Each row was made from one walk, in order. Every step used is in the known rows, and no mark comes twice. Write each row's walk.
Known rows
N F X U: [ 17.3  21.1  45.4  24.2 -16.6   9.7 -64.2  17.9 -12.4  -9.8  47.5  15.8
   8.4   8.7   2.3 -19.5   5.2]
R X U N: [ -5.8  12.8  40.1  -3.8 -34.2   2.1   3.9   5.9  -7.6 -29.3  57.0   2.0
  10.8  -4.7  23.3 -14.7   2.3]
R X L U N: [  4.9  14.3  63.1 -12.8 -38.9  18.2  -4.6  11.9   9.8 -20.8  37.9  -2.6
  22.0 -41.1  44.7  -7.2 -10.8]
X L: [ 15.1   8.9  53.3   0.4 -24.9  23.3 -45.3  11.4  10.5   3.5  16.5  -1.8
  19.5  15.3  21.9   7.6  -2.4]
U N X L: [ -0.6   5.2  35.4 -21.3 -30.4  -7.7 -23.9  19.4  17.4 -34.1   1.5   4.3
  14.2   7.7  24.9   2.7  42.7]
L N: [  2.8  17.6  24.3   5.0 -29.4  14.6 -45.0   1.3  -4.0  -1.2  12.0  17.3
  14.1  39.2   4.5 -10.5  -3.2]
L N X: [  5.8  19.4  18.9  -5.8 -31.7  10.2 -45.3   8.1  14.0 -11.1 -12.5  20.9
   9.4  25.1  -1.3 -15.6  20.6]
F X U N: [-13.2  38.2  42.9  -3.7 -15.7 -12.8 -29.0  25.1  -4.0 -20.1  36.3  13.2
   8.9  32.2   5.0 -14.3  26.7]
R X: [ 20.7  21.9  31.1 -26.4 -45.5  13.0 -12.8  -1.0  -2.7  -8.4  47.8  -5.8
  15.8 -20.6  24.5  -8.2 -10.3]
L U N F: [ -2.6  -3.7  34.2  32.8 -29.8  -5.6 -33.0   9.7 -24.2 -29.4  37.3   3.9
  15.5 -22.0  32.9 -22.6  -4.7]
F X L U: [  7.6  43.4  66.3  -5.4 -20.4  14.0 -46.9  28.8  14.8   2.0  14.5   6.8
  19.4  -7.0  19.9 -10.1   2.7]
L F U N: [ -1.4  -2.6  -5.4   3.3 -18.6   0.5 -42.5   3.1 -45.7 -17.4  19.3 -13.4
  16.6  26.4  29.9   3.1 -31.6]
L N F: [ 14.4   4.8  30.2  21.8 -27.5  21.6 -64.3   1.1 -10.1  -7.5  23.6  24.0
  13.5  24.0   6.2 -13.6  -8.1]
X L F U N: [  2.7  -4.3  32.5   3.7 -13.7  20.2 -48.5  12.4 -17.1 -10.4   8.3  -9.8
  22.0  22.1  36.0  14.4 -25.8]
N F: [ 28.8  -2.8  27.9  20.5 -30.0  13.1 -62.0   1.9 -19.6  -7.5  43.5   4.1
  12.9   0.0  14.5  -9.5  -6.0]
L U: [  2.8  11.5  30.0  27.7 -30.9   4.0 -32.3   6.5 -16.3  -2.5  23.8  -4.0
  14.9 -12.9  21.8 -24.1 -17.0]
R U N X: [  3.9 -18.2   3.9   4.6 -33.1 -14.7 -30.8   2.4  -3.4 -22.2  21.9   3.0
   4.9  63.4   1.1  -1.2  61.4]
L F: [ 20.7   0.7  13.2   3.2 -25.1  19.8 -52.0   7.0 -26.3   3.7  14.7  -0.8
  17.9  20.3  14.0 -16.1 -24.4]
F X L: [ 14.6  44.1  60.3 -24.2 -21.2  13.9 -50.5  26.0  18.0   4.4  18.1   6.9
  18.7  14.1  13.9   2.4  12.6]

Which walk is each row?
[  6.9  15.6  34.2  -9.8 -27.6 -11.6 -43.2  16.6 -13.1 -32.1  45.2  12.2
  14.7   7.0  22.2  -4.7  23.1] -> U N F X
[ 11.0  11.4  46.3   6.2 -28.7  13.9 -39.9  21.0  24.7 -11.2 -14.5   1.7
  13.1 -21.5  19.1 -13.2  19.0] -> N X L U
[ 10.5 -11.1  19.8  13.5 -27.5  -8.4 -49.7   5.1 -16.4 -18.8  50.1  10.1
   8.5  61.3   3.9  -1.0  46.0] -> R U N F X
[  6.2  13.2  56.5   4.4 -22.8  31.1 -50.2  11.0  16.4   2.4   2.7  15.1
  19.8  32.1  15.8   3.5  -3.5] -> X L N
[  0.4  -1.1  -8.7  -3.4 -20.1  -1.9 -42.4   7.7 -33.9 -23.7   4.0 -11.6
  13.4  17.8  26.2  -0.4 -15.6] -> L F U N X
[  5.9   4.7  15.5  28.7 -22.3  16.2 -65.8  -4.0 -24.3 -10.3  24.7  12.2
  11.6  26.4  12.7  -0.7 -22.4] -> L N F U
[  5.8  17.2  39.7   3.1 -33.8  14.4  -8.4   2.8  -5.6 -12.2  53.6  -0.5
   9.8  -7.3  15.6 -17.8  -9.7] -> R X U
[ 20.9  -0.1  47.4   3.0 -19.1  35.8 -55.9  15.6  -1.7   6.6   4.5   0.6
  22.9  17.4  23.7  -1.6 -19.7] -> X L F
[ -5.8   3.5  60.9  16.1 -23.9  10.9 -28.5  17.7   4.0 -15.8  14.9   0.4
  21.5  -6.8  37.7  -4.5  -1.9] -> X L U N
[-19.9   1.5  31.7  26.1 -17.8  -9.9 -17.9  10.6 -17.5 -26.6  39.4   5.6
   7.5  38.4  10.5 -13.5  14.6] -> X U N
[  1.9 -19.2   8.4  12.2 -31.3 -11.1 -30.7  -2.8 -17.1 -14.5  40.7   0.0
   8.7  74.7   5.5   2.7  42.6] -> R U N
[-11.2   7.6   9.6  -7.9 -22.2 -13.4 -29.7   7.8 -10.5 -32.2   9.3 -15.8
  11.2  12.9  32.0  21.3   8.6] -> F U N X L
[-10.1  -7.9  36.0  40.6 -16.6  -4.1 -33.4  10.2 -22.1 -30.9  48.8  11.1
   7.1  27.3  11.9 -15.8  11.4] -> X U N F
[ -0.8  22.1  31.5   1.0 -11.8   6.4 -44.9  25.5 -20.3 -12.8  21.6  12.9
  14.3  31.7   8.3 -23.3  -2.7] -> L F X U N
[ 28.6  24.7  38.2   1.6 -26.0   8.4 -67.9  14.7  -9.9  -6.9  43.5  11.4
  12.9  -2.4   9.5 -11.5   5.3] -> N F X
[ 14.1  27.0  38.8   6.3 -24.3  18.0 -68.3  11.5  -2.4  -7.0  23.5  29.9
  13.6  22.5   2.2 -15.5   2.0] -> L N F X
[ 20.8  28.8  24.3 -17.0 -21.0  15.7 -57.6  20.2 -16.7   4.6  14.2   6.0
  18.1  18.9   9.3 -18.2 -13.3] -> L F X
[ 11.3 -29.5  12.8  27.0 -29.8  -5.5 -46.2  -3.3 -22.2 -19.0  50.5   5.3
   8.1  62.8   7.0   1.1  38.7] -> R U N F
[ 29.4  22.4  59.3   2.1 -21.4  21.0 -71.9  21.0   3.1  -4.1  35.8  12.8
  16.9  -4.1  15.8  -3.4   4.4] -> N F X L
[ 21.8  18.4  57.4 -24.9 -39.7  28.3 -17.4   6.8  15.1  -5.2  37.7  -4.0
  20.3 -23.2  32.3   1.8 -10.8] -> R X L
